Known rows, with every step that occurs:
sivo, tuno, folal, derip: [  3  20  -1 -21   5  18  13 -20  37   4  -2   6  12  15  17  16  21  11
   9  62  12 -14 -15  15  20   9  -6  17 -36  19 -21  13  13   3   3   9]
sivo, tuno, folal: [ -2  14  -2 -14   0  14   9 -15  26  -2   3   5   7  14  12  14  18  -3
   5  37   7  -6 -16   8  18   6  -8  14 -27  12 -17  10   7   3  -1  10]
lusefa, sivo: [ -6  10   4 -10  13  -2 -10   0  22  -8  -1 -13  -4  27   6   4  15  -8
   3  17   9  -1  -8  -6  -5  -4  -4   1 -16   6  -7   0   7  -1   1   8]
dazeva, kiso, lemi: [  3   2   1   2  12 -18  -5  14  -8 -13  -3  -5   4  28  -6  16  17 -24
 -12  19  -1  10  -3   5  16  -8  -1  -2 -16  -1   4 -15   8 -12  15  -4]
tuno, folal, derip, sivo, lusefa, kiso: [  9  29  12 -16   8  15  11 -22  32   8  -1  -1  10   0  22  20  25  27
  21  53  19 -23  -7   6  25   0  12  20 -32  14 -25  41  16  26   3  -8]
pubul, lusefa, folal, tuno: [ -6  20   0 -15   3  -3  -2  -1  24  -4   4 -11  -3  37   6  12  21   1
  19  42  10 -15 -11  13  14   7 -15 -20  -8  10  -3   0  11   4  20 -23]
pubul, lusefa, folal: [ -6  15  -1  -8  -2  -5  -3   7   9  -9   6 -18  -6  33   0   8  18  -5
  14  22   5  -8  -8   6   9   6 -17 -22  -2  10  -4  -3   5   4  15 -20]
lusefa, folal, derip, sivo, tuno: [  2  24  14 -22   4  15  -8 -21  55   3  -8  -4  10  20  16  12  16  16
  19  63  20 -17 -24  16  28   4   2  23 -29  18 -22   5  21   1   8 -20]
bogip, kiso, nupidiz: [  6  -5  -5   2  10 -14  -8  20   2 -14  -3  -7   3  17  -1   3  25 -14
 -18  23  -6   2   0   1  22  -6   5 -12 -11   4  10   5  14 -13  22   3]
lusefa, folal, derip: [  5  17   0 -17   6   1  -8  -8  26  -4  -3 -10   4  20   9   8  22   4
   8  45  13 -11  -7  14   1   3  -2  -2 -19  13 -11  -4  14   5  13 -13]
sivo, tuno: [ -1   7  -2  -8   3   7  -4  -8  12  -5   2   2   2  16   9   6  13  -8
   1  23   6  -2 -16   4  14   2  -7  13 -17   9  -7   4   7   1  -5   4]
folal, derip: [  3   8   0 -10  14   2  -2  -6  11  -3  -2  -4   3  12  11   8  21   3
  -2  32   8  -4  -9  12   4   3  -2  -1 -19  13  -8  11   9   2   3   1]
bogip, kiso, dazeva: [  6  -5   0   0  16 -13  -8  20   2 -13  -1  -6   1  15  -1  -1  25 -19
 -19  21  -7   3  -1   2  14  -5   1 -14 -12   4  11   0  14 -21  24   2]
bogip, kiso: [  1  -1  -6  -1  11  -6  -6  10   4 -14   3  -8   0  12   4  -2  24  -7
 -13  16  -3  -2  -6   2   6  -3   0  -9 -12   8   4  12  10  -3  13   3]
pubul, lusefa, sivo, tuno: [-10  18   5 -12   6   1  -2   4  28  -5   1 -10  -6  44   7   8   7  -2
  19  34   8 -12 -18  -7  20   5 -20  -3 -16  11  -6  -2   6  -5   0   0]
derip, sivo, tuno, folal, lusefa, pubul: [-11  29  12  -5  -7  13  15 -32  10   6  -5   1   7  17  22  20  21  16
  28  43  20 -11  -6   8  39  18   4  16 -26   6 -20  29 -15   0   0 -12]
dazeva, kiso, lusefa: [ -2  -2   2   6  15 -12   4  -9   6 -17   4 -10   1  13  -9  10  19 -26
 -10   0   6   6  -9  15  26  -3  -5  -3  -5   2   8 -15  -5 -28   0  -4]
nupidiz, kiso: [  3   2  -2   1  11  -3  -2  -1  -1 -15   8  -6  -3  22   0  20  16 -21
 -12   8   3   5  -9   5  14  -5  -9  -5 -12   2   3  -5   2  -5   8   5]
dazeva, kiso, lusefa, sivo: [ -7   7   9   0  21 -13   0  -9  28 -17   0 -16  -1  29  -9   9  16 -25
  -2  10  10   2  -9   4  20  -6  -6  -1  -9   0   6 -23  -3 -32   2   1]
votob, sivo, tuno, folal, lusefa, kiso: [  1  26   5 -13   0   8   7 -26  10   4  -2   7   7  13  18  15  16  12
  18  47  20 -14   4   1  34   4   4  18 -33  -1 -17  13  -1  -6  -6  -8]
sivo, lusefa, kiso, nupidiz: [ 10   8  -4  -1   4 -10  -8   6 -11  -3   1   0   1  12   6  13  17  -7
   2  20   4  -4   3  -6  18  -8  10   2  -9  -2   3  14   9  15   6  -2]
lusefa, sivo, tuno, folal: [ -6  22   4 -20   4  12   5 -15  47  -1   1  -3   5  30  13  11  15  -1
  14  47  11 -10 -15  -1  12   3  -8  16 -32  11 -20   1  10  -1   1  15]
votob, sivo, tuno, folal: [ -2  16   6 -15  -6  13   6 -20  24  -2   2   6   8  21  12  14  11  -2
   8  45  12  -2 -12   4  29   3 -12  25 -31  15 -23  -1  13  -9  -9   3]
votob, sivo: [ -2   4   5  -5   2   0 -10  -5  -2  -9   2  -4  -1  17   6   7  10  -8
  -3  17   9   5  -5   0  13  -2  -8  11 -14  11 -10  -4   9 -10 -10  -5]
derip, sivo: [ -3   5  13  -4  12   5  -8  -7  17  -8  -1  -9   2   5  12   9  16   0
  -2  13  10   1 -17   5  16  -2   3   9 -14   9 -14  19   7   1  -2  -6]
kiso, dazeva: [  2  -1   4  -3  14  -8  -6   9  -2  -9   0  -4   0  15  -1   8  17 -20
 -13  11   0   8  -6   6   9  -3  -3 -10 -10   4   3  -4   6 -14  11   3]
bogip, kiso, lusefa, sivo, tuno, folal: [ -5  13   4 -11  12   3  11 -13  57 -10  -3  -4   6  26   3   2  23  -2
   9  46  11 -14 -10   4  37   2  -1   6 -26  12  -5  -4  10 -27   5  10]
lusefa, folal: [ -1  11  -2 -10   1  -2 -11  -5  15  -9   4 -11   0  21   2   6  20  -9
   5  20   7  -2  -9   6  -3   1  -4  -4  -9   7  -7  -5   9   3  10 -11]
folal, derip, sivo: [  1  11  14 -11  17   7  -4 -12  29  -2  -7  -7   6   6  17  11  18  14
   2  37  14  -6 -16  12  19   1   4  11 -22  16 -16  21  14   1   2  -7]
folal, derip, sivo, lusefa: [  3  15  12  -7  10  14  -3 -19  22   4  -4   0   8  11  20  13  17  14
  14  36  22 -13 -15   7  14   4   6  25 -23  15 -21  23  11  16  -4  -9]
pubul, lusefa: [ -7   6  -1  -1   7  -3   3  10  -6 -10   5 -11  -7  24   3   7  15  -6
   4   9   2  -2  -8   2  13   5 -17 -19  -3   9  -1  10  -1   1   3  -5]
tuno, folal, derip, sivo: [  1  17  15 -15  12  16  10 -18  43   1  -6  -3  13   5  19  18  24  17
   8  51  14 -11 -14  16  25   7   3  11 -31  19 -27  27  14   3   5   0]
derip, sivo, tuno, folal: [ -3  16  15 -15   2  19   7 -22  42  -1  -1   2  11  10  17  17  16   7
  10  41  11  -7 -23   9  33   4  -2  24 -30  15 -25  23  12   1  -2   2]
kiso, lemi: [  3   0   0  -1  11 -12  -9  13  -7  -9  -7  -2   2  22   1  11  15 -10
  -7  18   2   9  -3   6   9  -2   1  -5 -12   4  -1  -1  10  -2   6   0]

Rows:
[ -2  14  -2  -3   7   7   9 -19   4  -1   0   1   7  12  14  15  25   1
   8  21  17  -5   3   8   1  11   4  -3 -23   0 -17  15 -14  -1   3   3] | tuno, folal, lusefa
[ -3  24   9 -19  16  11  14 -28  65   1  -9   0   9  26  10  13  19   8
  20  63  22 -16 -16  16  33   9  -5  15 -31  19 -17  -5   9 -21  -5   8] | kiso, lusefa, sivo, tuno, folal, derip
[ -3   9  13  -9   7  12  -7 -15  29  -3  -2  -1   6  11  16  10  11   3
   6  27  11  -4 -26   5  29   1  -1  23 -21  11 -17  16  11   0  -7  -5] | derip, sivo, tuno
[  0  12   3  -5  11  -6  -1 -22  35 -14   3  -8   1  31  -7  23  22 -17
   5  31  18  -6 -12  26  32   0  -6  -8  -9   4   8 -25   6 -23  16 -16] | nupidiz, kiso, lusefa, folal, tuno
[-10  15  -3   4  -2  -8   4 -11 -34  -3  -2  -7  -6  19  10   8  21  -1
  12   9  11   0   8   2   6  13   2 -10  -7  -3   0  15 -23   0   1 -13] | folal, lusefa, pubul
[  0  24   4 -14  -9   6 -12 -25  21   1   3   2   4  33  12  14  14   1
  24  47  27 -14  -7   4   8   1  -4  23 -23  10 -16 -14  19   7   2 -23] | votob, sivo, lusefa, folal, tuno
[  0  17  17  -9  16  -4  -1 -23  50 -11  -6 -18   9  18  -1  16  23  -3
   8  40  20 -10 -15  25  42   0   5   8 -16  11  -7 -15   7 -29  13 -28] | dazeva, kiso, lusefa, folal, derip, sivo
[  7  15  -2  -4   9  -7   6  -3  -2  -1  -4   0   6   7   9  21  26   3
   5  32   9  -5  14   4  26   2  16 -13 -18  -8  -5  21  -6  -2  16  -1] | tuno, folal, lusefa, kiso, nupidiz
[  6  -1   4   3  15 -10  -3   8  -3 -13   3  -5  -2  26  -6  22  16 -33
 -21  11  -1  11  -7   5  21  -7  -8 -13 -10   0  13 -16   5 -22  21   6] | nupidiz, kiso, dazeva
[ -1  17  -1 -17   5   0 -10 -14  30  -5   3  -6   3  24   8  10  23  -3
  11  40  13 -10 -10  15   1   2  -3  -2 -17   7  -7  -3  14   5  15 -14] | lusefa, folal, tuno
[ -4  31  11 -10  -7  14  20 -28  13   8  -4  -3   8  15  22  21  25  23
  27  53  18 -17  -7   7  27  16   1  20 -27  20 -24  34   3  20   1 -11] | tuno, folal, derip, sivo, lusefa, pubul
[ -1   9  11   0   5  10  -5 -15  10  -2   2  -2   4  10  16  12  14   2
  10  11  18  -4 -15   0  12   1   4  23 -14   9 -18  21   6  15  -7  -7] | derip, sivo, lusefa
[  3  23  13 -12   5  21  11 -26  35   7  -3   2  13  10  24  21  23  20
  18  51  24 -18 -14  10  18   9   5  25 -33  19 -31  28  13  18   0  -3] | tuno, folal, derip, sivo, lusefa
[  2  23   6 -22  -1  17   9 -25  36   3  -3   8  13  22  17  17  14  12
  12  69  17 -13 -12  11  32   7 -11  27 -39  22 -27   2  17  -8  -7   0] | votob, sivo, tuno, folal, derip
[ -8  22   4  -9  12   5   5 -18  24   0  -2  -6   4  27  15  13  23   3
  18  30  20 -10   3   0  -4   7   3  -1 -28  -2 -19   7  -9  -4   6   8] | tuno, folal, lusefa, sivo
[-11   3   1   7   2 -11   8  -9 -16 -10   1 -12  -7  14  -2   5  18 -10
   5   2   5   5  -2  10  27   8  -6 -12   6   9  10   5 -12 -15  -9 -10] | kiso, lusefa, pubul
[  6  17  -2  -5  13 -10   5  -1  -7   0  -8   2   6  12   8  18  25   9
   9  35   9  -5  15   7  17   1  15 -10 -23  -8  -6  19  -2   4  14  -7] | tuno, folal, lusefa, kiso, lemi
[  6  23  -3 -14  -1   6  -5 -17  20   1  -1  -4   5  25  10  12  22   5
  20  45  21 -16  -7   9  -4   6   1  12 -20  13 -16  -2  12  19   9 -16] | sivo, lusefa, folal, derip
[  6  -4  -4   1  14 -16  -9  23  -3 -13  -8  -3   3  21  -1   3  23  -8
 -14  27  -5   3   1   3  15  -5   5 -11 -15   5   7   3  18  -7  20  -1] | bogip, kiso, lemi
[ -5  22  13  -9   5  21   7 -33  32   4  -4   6  12  12  23  20  19  13
  20  40  24 -12 -13  10  30  11   8  22 -32   4 -29  23  -6  -4  -1  -3] | derip, sivo, tuno, folal, lusefa
[-11  26   5 -17   2   8  13  -4  43  -3   2  -7   0  43   9  14  13   3
  24  49   8 -15 -15  -4  23   7 -22  -3 -25  15 -16   4   6  -1   5   6] | pubul, lusefa, sivo, tuno, folal
[  3  16  14 -15  12  16  -3 -19  40   2  -8   2   9  11  20  11  13  15
   9  51  16 -12 -26  13  32   3   0  25 -30  18 -20  18  16   0  -4  -6] | folal, derip, sivo, tuno
[ -3  28  14 -20   2  10  -1 -11  49   2  -6  -9   5  33  14  15  14  21
  29  66  15 -23 -24  13  40  11 -12   7 -22  21 -19   8  16   0  11 -30] | pubul, lusefa, folal, derip, sivo, tuno
[  9  21  12 -11  13   8  -3 -15  18   5  -4  -3   5   0  20  13  18  23
  14  40  18 -18  -9   2  21  -4  13  20 -22  10 -16  35  16  24  -3 -15] | folal, derip, sivo, lusefa, kiso
[  2   8   0  -2  12 -20  -1  28 -16  -8  -4 -10  -6  23  -2  12  14   2
   4  24  -6  -1   3   0  28  -4  -4 -27  -3   1  10  13  11   5  12 -15] | pubul, lusefa, kiso, lemi
[ -1  28   6 -27  10  15   9 -19  59   3  -5   1   9  31  17  15  18  12
  18  72  16 -19 -15   6  16   7  -7  18 -40  18 -24   5  17   0   4  13] | lusefa, sivo, tuno, folal, derip
[  1  23  -4 -13  -4   6  -8 -21  23   3   4   1   5  28  13  13  21  -2
  22  40  21 -15 -10   8  -3   3   0  12 -18   6 -13  -2  13  20  10 -17] | sivo, lusefa, folal, tuno
[ -1  19  12  -6  -3   9 -13 -18  25  -3   0  -7   6  20  12  12  17   3
  19  25  21 -10 -14   2   8   1   6  20 -15   8 -21   7  11  17   4 -21] | derip, sivo, lusefa, folal
[-11  25  -3  -5 -11   6  18 -27  -8   5   0   4   3  23  17  17  22   6
  24  39  14  -8   0   6  24  18  -2   5 -23   3 -11  17 -19   0   0  -5] | sivo, tuno, folal, lusefa, pubul
[  8   3  -2  -4  11 -15  -9  15  -4 -10  -3  -7   0   6   0  10  18  -8
  -9  18  -4   3   2   0  24  -9   7 -11  -6  -1   9  13  10   2  11  -1] | lusefa, kiso, nupidiz
[ -6  33   6 -25   8  11  17  -9  54   4  -3  -5   4  44  14  18  17  16
  26  72  13 -25 -16   5  28  12 -20   0 -34  20 -20   7  13  -3   7   4] | pubul, lusefa, sivo, tuno, folal, derip
[  6   9   2  -1  18 -14  -6   4 -17  -2  -2  -3  -1   6   5  10  21  -8
  -3  13   7  -2  11   3  12  -2  13 -17 -10 -12   8  10  -8 -12  14  -8] | folal, lusefa, kiso, dazeva
[ -6  12   7  -6  15  -6   0 -15  39 -13   0  -9   1  35  -5  10  12 -23
   5  25  13  -3 -18   5  34  -5  -9  15 -18   3   3 -27   0 -34  -3   2] | dazeva, kiso, lusefa, sivo, tuno
[ 14  17  11  -8  12  -1  -6  -3  17   4 -10  -2   8   5  16  19  18  16
  10  47  14 -14  -4   3  37  -4  18  15 -20   7  -9  29  19  14   7 -14] | folal, derip, sivo, lusefa, kiso, nupidiz
[-10  28   3  -7 -16   8  14 -30  -9   5  -2   5   5  29  17  17  15   8
  25  47  18  -6   5   2  35  18  -5  17 -26   7 -17   6 -14 -11  -7 -12] | votob, sivo, tuno, folal, lusefa, pubul
[ -6  14  -4   2 -11  -3   3  -9 -29  -2   4  -5  -4  21   9  10  17  -5
  13  12   7  -2  -1  -4   4   8  -6   6  -6   7  -2  15  -6  20  -5  -8] | sivo, lusefa, pubul
[  1  20  17 -17  10  10  -2 -30  61  -1 -10  -6  11  17   9  11  16  13
  21  55  25 -15 -25  25  47   7   3  19 -20  19 -16  -5  14 -20  -1 -24] | kiso, lusefa, folal, derip, sivo, tuno
[  4  13  11  -4   7   4  -7 -10   7  -1   2  -5   0  -1  16  11  15  10
  12  16  13 -10 -10  -4  18  -8  10  18 -14   4 -11  33  10  24  -5 -12] | derip, sivo, lusefa, kiso
[  9   9   1  -3   8  -8  -6   6 -13  -1   3  -2  -1   9   4  11  16 -10
  -1  15   4  -3   1  -5  10  -7   4   0  -9  -2   6   9   8   8   9  -5] | sivo, lusefa, kiso, dazeva
[ -7   4   7  -3  19  -6  -5  -9  27 -12  -3 -13  -4  23  -2   3  16 -13
   5   9  15   2  -8   3  14  -1  -3  -3  -7   7   0 -10   0 -21  -8   4] | kiso, lusefa, sivo
[  5  25   3 -14  -8   6 -10 -21  18   2  -2  -2   7  32  13  12  15   7
  22  53  25 -15  -3   4   6   4  -3  24 -24  17 -20 -13  18   7  -1 -24] | votob, sivo, lusefa, folal, derip
